Each row comes from the steps of one walk. Every step used is in the known rows, and no mark comes twice. Write the walk behind each row, first mark first.
Known rows:
L, G, W: [  5   3   6  -9  19  -7   3 -39   8 -14  22  17   4  -5  -9   0   2  -6
  26 -22]
W, C, Q: [-17   2 -11  13  -2  13   4  41  -5   4 -12  -5  16   9  -3   0   2  -7
   4  -5]
C, Q, V: [-23  14 -16  25  15  10  -8  52   1   3  -5  -3  11  18  -2  10  -3   0
  -8  18]
Q, L: [  5  21   2  19  13   0   3  -6  11   6  -2  -6   3   1   3  -8   4 -10
  -3 -14]
V, Q, W: [ -2  15  -4  -4   6   9  15 -29  17 -10   3   4  -5 -39  10 -16  18   7
  13  23]
V, L, Q, C: [ 23   9  -6 -19  18  19   3 -37  15  -5  16  19  25 -21  11 -21  -1  -4
  37  18]
Q, V, L: [-11  19 -10   6  18  -3 -12 -10  14  -3  -4  11  19   4   4 -33  -6   0
  18  10]
C, Q, G, W: [-15  12 -16  20   8   4 -24  37  -6  10   6   4  -1  15  10  32  -9  -5
 -22  20]
C, Q, G: [ -8  13 -14  21   9  12 -14  39  -4   9   3  -4   4   5  11  28  -7  -2
 -30  29]
G, W, Q, C: [ -7   8  -4   1  -6 -22 -29 -19   0   9  14  17  -5  -4  -3 -12   5 -11
  19 -18]
L, Q, W: [ 20   3  -3 -13   8  24  28 -35  14 -26  22  -3  -2 -20   8  -7  26  -2
  20   1]
V, L, Q: [ 25   5  -7 -19  19  23   5 -36  16  -6   9  19  29 -17  11 -10   3  -3
  39   2]
V, L, Q, W: [ 21   5  -7 -16  16  25  11 -44  18  -9  17  20  21 -26  13 -16   8  -2
  30  -1]
V, Q: [  6  14  -3  -8  10   7   7 -19  13  -4  -8   3   6 -25   9  -7  13   8
  26  27]
G, W: [ -4   6  -7   1   5  -4 -21 -19   1   0  11  23   3  18  -6   7  -1  -9
  16 -20]
G, W, Q, L, V: [ -2   9  -1   0   0 -30 -21 -18   4  13   9  12  -7  -3   4  -2  14 -13
  17 -39]
W, C, Q, V, L, G: [-25   7 -10  11   8   3   5  35   2  -1 -13  -2  18   6   1 -18  -3  -4
  17  -2]
W, C: [ -5   4  -5   2  -5   8   7   1   0  -3  -9  -2  14   2  -4 -18   5  -8
  14 -14]
V, L, G, W, C, Q: [ -1   3  -4  -8  20   3  -7 -21  10   1  10  30  26 -11   3 -10 -10  -6
  32 -17]
G, W, C, Q: [-23   3 -12   8  -1  -4 -18  20  -6   4  -3  16   6  26  -5   7  -2 -11
  18 -22]

Write each row's walk:
[-30   6 -13  11   1 -11 -19  24  -5   1  -5  13   3  30  -3  -2  -2  -9
  18 -18]
G, W, C, Q, V
[  4   1   8  -9  12 -16  -1 -37   7  -9  19  13   1 -19  -5  -6  10  -7
  29 -31]
L, G, W, Q
[ 16   3  -7 -17  11  23  13 -38  17 -10  12  17  21 -25  13 -23   8  -4
  34  -5]
V, L, Q, W, C
[ -8  14  -7   3  -4 -17 -23 -16  -4   1   6   4 -10  10  15  -3  -5  -8
  -7   8]
Q, G, W, C
[-10   5  -6   9  -8  13  15 -17   7 -11  10   1  -2 -16  -2 -26  13  -7
  -8 -16]
Q, W, C
[ 21   8  -7 -18  16  10  -8 -41  12  -4  13  20  17 -12  21  -7  -1  -3
  31  10]
V, L, Q, G, W
[-17   7 -12  14  -4   7  -2  39  -6   5 -11 -10   7   7   7   1  -3  -7
  -8   8]
W, C, Q, G
[ -3  16  10   9  18 -15   7 -19  11  -3   4   0  -3   1   1 -16   4 -12
  16 -33]
Q, L, G, W, C
[ -4  10   0   2   3 -19 -10 -16  13   4  -2   2  10 -31   6 -39  12  -2
  26 -16]
W, Q, V, L, G
[  2   4   8  -9  11 -19  -2 -39   7  -7  24  13  -2 -21  -6 -14   6  -8
  27 -21]
L, G, W, Q, C
[-21  14 -18  21  19  12 -13  45   5   7  -6   7  20  12   3   4  -9   0
  -1  18]
C, Q, V, L
[-27   8 -13  17   0   5   2  48  -3   1 -17  -9  13  16  -1 -12   1  -5
   6   0]
W, C, Q, V
[-29   6 -14   8   4 -10 -23  19  -2   4  -5  19  10  26  -1  -6  -6  -9
  24 -18]
G, W, C, Q, V, L
[ -1  21   6  -3  21 -14  12 -26  18  -5  -5   1  -5 -25  12 -13  13   3
  34   8]
V, Q, L, G, W
[ -5   3  -5   1  -6 -19 -27 -18   0   8   7  18  -1  -1  -2  -2  10 -10
  21 -33]
G, W, Q
[ -7  19  -5  -7   3 -13  -8 -20   6  -2  -7   2  -9 -17  22  -9   7   5
  19  33]
V, Q, G, W, C
